Each row comes from the steps of one path. Every step used is in the known rows, and no mark comes twice. Write the path behind each row, first mark first.
(in the rows, 128 means zero)
Known rows:
K H: [145 152 109  99 141 123 125 112 136 136 146 158 143 169 133 133 130 124
 122 135 112 115]
W K: [121 138  98 141 126 123 135 123 152 126 149 153 152 117 144 162 122 133
 142 137 137  78]
F W K Q H G: [113 137  23 139 108 114 129  87  32 118 200 195 145 124 151 150 133 148
 188 216 145  76]
G H X: [137  88  94 135 104 129 121 131  70 119 111 143  81 108 104 142 139 151
 154 117  93  95]
G H: [154 112 103 126 127 110 136 150 100 118 110 144 112 132 135 134 138 140
 151 129 110 127]
Q K: [139 122 125 138 117 134 128 114 125 137 146 141 151 103 135 144 146 151
 148 169 147  95]
K Q H: [160 134 111  95 118 137 140 117  78 126 162 153 122 185 135 143 142 160
 156 179 150 122]
X H Q K F: [126 142 146 145 140 155 164 127 118 133 182 200 149 100 126 199 174 163
 181 236 140  96]
Q K H: [159 146 107 109 132 127 127  97 128 146 165 172 167 143 138 151 144 147
 142 175 130  82]
G H K: [146 123  96 137 136 113 143 150 106 121 142 161 118 127 157 146 172 158
 170 151 121 120]
W K Q H: [155 145  84 109 116 130 148 113 105 129 183 181 147 173 152 179 137 165
 167 188 162  75]
F W H: [130 131 132 126 104 129 137  88  84 130 145 154 156 134 161 143 145 127
 141 171 143 104]
K F H Q: [112 145 110 143 135 147 169 138 104 128 162 185 129 101 139 173 134 115
 146 186 124 140]
K H Q: [138 173 104 121 162 153 137 118 120 140 160 175 159 176 140 155 127 132
 140 173 103 114]
H K: [119 140 120 137 139 128 139 125 135 131 159 146 133 121 151 143 159 147
 148 151 139 122]
X H K Q: [145 134 120 113 131 101 151 116 100 126 212 193 123 156 163 177 169 163
 173 202 147 114]
F H: [133 117 114 135 121 115 152 122  80 128 156 143 120 114 150 144 121 106
 124 137 135 142]
F K: [122 139 124 153 118 132 139  98 122 135 153 135 112  94 114 132 153 123
 125 131 142 104]
W K F: [109 144 102 126 121 121 143 133 192 125 141 184 139 101 131 172 139 134
 144 149 138  75]
G H K Q: [166 126  71 112 121  95 138 141 107 119 165 189 114 153 167 156 169 172
 186 182 123 110]
W K H G: [100 170  36 130 135 111 113 109 105 127 166 189 150 148 131 148 114 123
 138 153  93  65]
X H: [135 120 154 125 135 117 149 125  94 124 160 146 119 136 129 154 143 132
 138 149 134 131]
Q H K F: [115 151 129 112 139 157 164 136 133 130 161 171 114 139 129 158 190 163
 166 181 157 125]
H Q K W: [166 144 133 140 141 133 148  96 114 113 176 166 178  94 146 140 159 160
 173 226 146  86]
H Q K: [133 142 120 163 137 162 140 119 107 139 160 156 168 110 142 166 145 160
 167 200 137  96]

Write each row's path:
[110 164 138 106 113 144 148 123 152 128 151 189 127 151 147 170 185 154
 150 184 141  93] -> W H K F
[ 92 108  75 143  91 126 153 109 117 126 168 195 103  59 119 194 128 122
 146 145 125  57] -> W K F H X
[138 134 145 159 147 154 160 115  76 135 188 174 161 116 142 191 159 163
 177 223 142 102] -> X H Q K
[120 150 123 147 133 163 148 128 154 139 151 184 158  91 126 172 160 160
 170 214 136  91] -> H Q K F
[ 93 129 109 145 133 115 123 128  40 112 154 151 102 126 109 133 135 123
 140 156 103 132] -> X H G
[163 146 158  91 113 110 141  92 111 100 142 153 148 157 146 127 156 135
 132 170 141  92] -> K W H
[125 169 143 134 128 168 140 122  91 127 139 158 152 180 149 171 139 145
 143 188 120 102] -> W H Q
[169 133 119 147 134 121 171  89  65 110 198 180 172  75 168 157 152 139
 169 231 153 101] -> F H Q K W
[118 123 119 120 116 115 159 130 121 126 147 169 114  98 135 152 135 106
 129 151 134 141] -> K F H
[142 125  59 132 106  89 136  87 130 129 192 195 171 104 177 163 124 137
 171 191 153  69] -> F W K Q
[148 131 101 149 144 141 143 155  83 118 123 157 131 139 142 153 141 150
 168 164 100 126] -> G H Q
[139 145  69 126 135 106 139  79 137 138 187 197 185 119 169 160 127 121
 151 168 135  66] -> F W K H
[124 131 146 136 147 122 156 125 101 125 189 163 123 129 151 169 174 149
 159 173 145 126] -> X H K
[ 99 156  20 146 132 101 118  83  85 128 184 203 168 110 150 138 120 113
 154 174 105  68] -> F W K H G
[140 143  95 114 122 110 132 118 132 131 186 172 131 148 162 151 156 161
 164 181 141 111] -> H K Q
[128 143 127 127 144 158 153 124  90 132 170 143 126 152 145 148 175 163
 161 170 158 129] -> Q H K
[146 147  97 111  98 111 141  77  88 129 202 199 155 154 195 164 171 157
 177 225 158  87] -> F W H K Q
[ 91 126  68 148 103 118 137 121  64 122 162 187 115  61 122 150 144 122
 153 193 123 108] -> Q K F H G
[154 139 135 130 123 102 149  74 132 107 170 143 125  75 116 108 169 124
 131 154 152  96] -> F K W
[137 123  96 127  82 160 135  70  49 135 188 160  75 121  87 157 167 168
 158 169 146  68] -> F K Q H X
[117 118 114 126 121 117 140 110 147 128 138 165 135  69 132 127 146 120
 148 161 138 127] -> K F W
[119 167 109 130 100 110 128  66  54  96 166 164 114 116 113 111 169 127
 132 181 126  71] -> F K W H G
[133 182  77 136 157 148 145 114 144 140 184 202 182 160 157 188 123 138
 153 182 111  65] -> W K H Q
[127 129 126 124 113 131 138 123 166 134 138 169 142  89 120 154 159 150
 152 177 145  92] -> Q K F
[131 114 113 133 105 121 161 117 119 134 164 182 133  71 140 168 150 129
 150 187 152 108] -> Q K F H
[122 109 122 127 106 173 131 106  52 129 138 124  88 129  90 142 143 155
 144 136 129 104] -> Q H X
[148 119  83 157 127 134 158 123 100 130 152 210 162  58 153 168 178 163
 207 236 131  92] -> G H Q K F W
[141 135 105 171 131 151 165 112  59 136 187 170 161  98 162 184 140 140
 163 211 145 112] -> F H Q K
[124 154 113 107 110 107 118  95  54  90 138 156 131 147 126 106 145 131
 136 177 111  95] -> K W H G
[155 132 156 113 151  93 165 100 107 103 202 171 135 110 152 144 186 149
 164 194 154 114] -> X H K W
[118 137 132 110  97 130 146  97 123 127 138 181 144 118 145 150 159 127
 145 184 144 102] -> K F W H
[140 163 110 124 131 128 139  82 134 143 174 166 127 135 120 138 156 122
 120 142 128  90] -> F K H
